Every row comes from one small tree of marks. The marks that hang from a mark follow it in brackets, in the order of their numbers. Every link used is in the known rows. Which tree was each row made from?
Known rows:
J_657(J_319 J_611): [-28 -18  18  11  -2 -11  23  32  -7 -14  16   3  -5  -2  13  -2 -15 -47
 -12 -23]
J_430(J_657): [  8   2  -3   9   2  21  17  -1 -21 -15  18 -11 -20   8 -24   5  -4 -49
   1   0]
J_657(J_39 J_319): [-28 -16   1  15  15  11   5  32  -5 -23   4  11   8 -14  -5  -7  -9 -45
  12  -4]
J_657(J_319 J_430(J_611)): [ -9   6  13  21  19 -34  29  39   9  -8  34  17 -15   3   9   5 -22 -58
  -4  16]
J_611(J_39 J_430 J_657(J_319)): [ -1  60  23 -25  18  -1   9  20 -43 -23  17  12  -2   9 -14 -14  -2 -42
  27  15]
J_430(J_611(J_39(J_717)) J_657(J_319)): [ 24  16   2  21  24 -31  18   8 -34 -45  28   5  -8 -36  -9   4 -33 -74
  14  25]
J_717(J_39(J_611(J_657(J_319 J_430)))): [ -8  40   1 -11  47 -30   9  34 -41  -5  40  21 -12  19   7  -1 -22 -58
  18  -2]
J_39(J_611(J_430 J_657(J_319)) J_717): [ 18  22  20 -22  32  -6  -4   7 -55 -59  22 -10  -4  16 -21   5 -19 -26
  17   8]
J_39(J_611(J_430(J_657)) J_717): [ 33   7  -2 -32  35  24  16  -9 -53 -62  16 -13  -8   3 -36  13 -25 -34
   0  25]
J_39(J_611 J_717): [ 14 -10 -18 -16  17   0   4   5 -36 -26  12   4  -5  -3 -10  13 -14  -9
  -7   4]
J_319(J_657(J_611(J_39))): [ -5  11   3 -26  -5  12  17   8 -27  -6 -13  33   6   2  37  -8  10 -50
  13  12]
J_611(J_430(J_657)): [ 14  18  12 -19  10  39  31   2 -28 -34  13 -11 -16  14 -36   3  -6 -43
   2  16]
J_319(J_657): [ 12   2   4 -16 -15  19  17   0 -17  -7 -10  16   4  24   3   1  17 -31
  16   6]
J_319(J_657(J_39 J_430 J_611)): [-30 -20  -5  -1  13  25  -5  34  -2 -24 -13  27   2   6  47   3  -4 -56
  21  24]
J_611(J_39(J_717) J_430): [ 16  35  -5 -33   5  11   9  33 -48 -26   0  26   4 -21 -13   5 -17  -7
   8  27]
J_611(J_430): [  2  17   9 -29  -1  32  33  22 -19 -18   4   8  -9  12 -20   1   1 -15
  -8  16]
J_39(J_611(J_430) J_717): [ 22   5  -5 -42  24  18  19  10 -42 -45   8   4  -2   0 -20  10 -17  -5
  -7  21]
J_657(J_319 J_430 J_611(J_39)): [-39  16   6   2  26 -40  10  53 -22   0  26  34   2 -15  31   3 -34 -55
   7  -3]
J_657(J_39 J_319 J_430 J_611): [-56 -22   3  22  30  -7  -2  60   4 -25  15  20  -1 -15  31   1 -29 -59
   6   0]
J_657(J_39(J_611) J_319): [-27 -20  -9  -9  45   7  14  11 -14 -32  11   9  14  -8  -2  -9 -11 -49
   4   2]
J_430(J_611 J_657(J_39(J_717) J_319)): [  9 -24   0  40  29   0   4  14 -11 -67  16  -9 -10 -35  -9   3 -29 -79
  13  27]
J_39(J_611): [  0   0 -14 -26  22  14  28  -4 -23  -8  15   3  -7  13  -8   1   4 -26
 -15   3]
J_717(J_39): [  2  17  -9 -12  -6  12  36  36 -19  12   8  29 -11  -5  -5  -5  -2 -29
  -9  -7]
J_717(J_39(J_611)): [  3  12 -20 -35  25  10  44  12 -32   2  14  26  -8  -1  -3  -7  -7 -36
 -17   1]

Write each row's tree:
[  0 -24 -32 -10  33  24  -9  12 -26 -41  -1   9   1 -21  -1   5 -12 -20
   3  22] : J_657(J_39(J_611 J_717))
[-22 -29  -3  -7   0  44   7  15  -3 -30 -25  16   6   2  34  -8  15 -53
  13  16] : J_319(J_657(J_39 J_611))
[-13  27   7  -1  42 -30  -7  15 -30 -11  43   1 -11  32   0   4 -11 -52
  20   2] : J_39(J_611(J_657(J_319 J_430)))
[ 21  33  14 -13  26 -14   8  20 -61 -53  15   9  10 -26 -31   6 -41 -49
  26  15] : J_611(J_39(J_717) J_430(J_657(J_319)))
[ 23  19 -15  -2   3  -8  19  21 -21 -16  12  23 -14 -29   7   3  -9 -31
  -4  36] : J_430(J_611(J_39(J_717)))
[ 15  52  20 -16  15 -13 -14  29 -57 -40  13  10   0  -5 -16  -1 -18 -25
  35  16] : J_611(J_39(J_717) J_430 J_657(J_319))
[ 19  36   9  16  12 -32  -6  19 -31 -29  25   5 -18 -16   6  -3  -8 -52
  20  27] : J_430(J_611(J_39(J_717) J_657(J_319)))
[  4  40  19 -24  31   0  28   9 -45 -35  21   9   7 -10 -30  -5 -24 -64
  20  12] : J_611(J_39 J_430(J_657(J_319)))
[ 26   0  15 -20  45  -7  16  -2 -57 -71  22 -13   8  -3 -36  11 -41 -49
  10  10] : J_39(J_611(J_430(J_657(J_319))) J_717)
[-17 -17 -10   0  57  14  12  -9 -22 -50  20 -10   6 -10 -17  -7 -20 -79
  12   5] : J_430(J_657(J_39(J_611) J_319))
[-16  56   7   8  24 -35 -16  37 -35   4  35  22  -7   9   7   0 -12 -48
  38   8] : J_611(J_39 J_657(J_319 J_430))
[  5  25  -1  17  26 -53   6  49 -23 -17  30  33  -2 -32  17  11 -42 -48
  14  27] : J_657(J_319 J_430(J_611(J_39(J_717))))
[  7 -17 -19  22  16  32 -16  14 -28 -51   2  -8  -9 -27 -19  12 -17 -41
  18  18] : J_430(J_657(J_39(J_717)))
[-40 -17  19 -12  24  27  23  43  -6 -53  -2   9   5 -15  10 -10 -18 -52
  -4   8] : J_657(J_39 J_319 J_611(J_430))
[ 16  19   9 -43   0  16   9  21 -47 -42 -20  32  13 -10  24   2 -10 -29
  19  32] : J_319(J_657(J_611(J_39(J_717) J_430)))
[ 14 -11 -11  12  16   8  -8  31  -2 -42 -10  28  -4 -13  30   9  -9 -50
  27  55] : J_319(J_657(J_39(J_717) J_430(J_611)))
[ -7  15  17 -20  14 -16  12  46 -45 -44   6  24  11 -29  10   1 -39 -31
   4   6] : J_657(J_319 J_611(J_39(J_717) J_430))
[  0  45 -14 -21  37  -2   7  27 -40   5  32  22 -24  24   8  -1  -6 -45
   8  13] : J_717(J_39(J_611(J_657(J_430))))
[ -9  25   4 -18  16  63  -4  22 -19 -39  -1  -4 -17  16 -11 -11  19 -32
  18  35] : J_611(J_430 J_657(J_39))
[  8  39   5  11   6 -31 -28  27 -50 -22  19  12  -4 -12  -6   2 -14 -32
  36   1] : J_611(J_39(J_717) J_657(J_319))
[ 10  28  -5 -60  32  26  56  20 -39 -19  11  28  -3   6 -12  -9  -9 -31
 -19  17] : J_717(J_39(J_611(J_430)))
[  9  -2  17  25  18 -11  42  -2  -5 -33  31 -14 -18   0 -15   0 -13 -85
  -6  12] : J_430(J_611 J_657(J_319))
[-13 -22  -6  23  11  -3 -15  41 -19 -41  -1  10  12 -31  -7   5 -25 -28
  19  -1] : J_657(J_39(J_717) J_319)
[  7  22   7  10  28 -17  38  -1 -18 -23  29   6  -9 -20  -7  -8 -16 -91
   5  22] : J_430(J_611(J_39) J_657(J_319))
[ 13  -2  -6  -5  25  49  -6  19 -35 -68  -4  -8  -6 -21 -30   9 -21 -40
  17  35] : J_611(J_430(J_657(J_39(J_717))))
[ 13  10   8   2  25 -22 -19   3 -47 -39  26 -12  -6  12 -11   7 -15 -30
  18  -5] : J_39(J_611(J_657(J_319)) J_717)
[-36  -8  14  18  15 -29  11  52  -7  -6  28  16  -6   4  24   9 -34 -48
  -2 -16] : J_657(J_319 J_430 J_611)
[ -5   9  -9  14  13  44   5  11   7 -26  10  -8 -37   5  10 -14  27 -58
   5  43] : J_430(J_611(J_657(J_39)))
[-25  22  22 -29  19  -3  34  35 -30 -27  10  24   7 -15  11 -11 -22 -48
  -3   4] : J_657(J_319 J_611(J_39 J_430))
[  1  34  33 -11   9  10   9  21 -28 -33  20  -8 -10  29 -22  -7   1 -35
  18   1] : J_611(J_430 J_657(J_319))
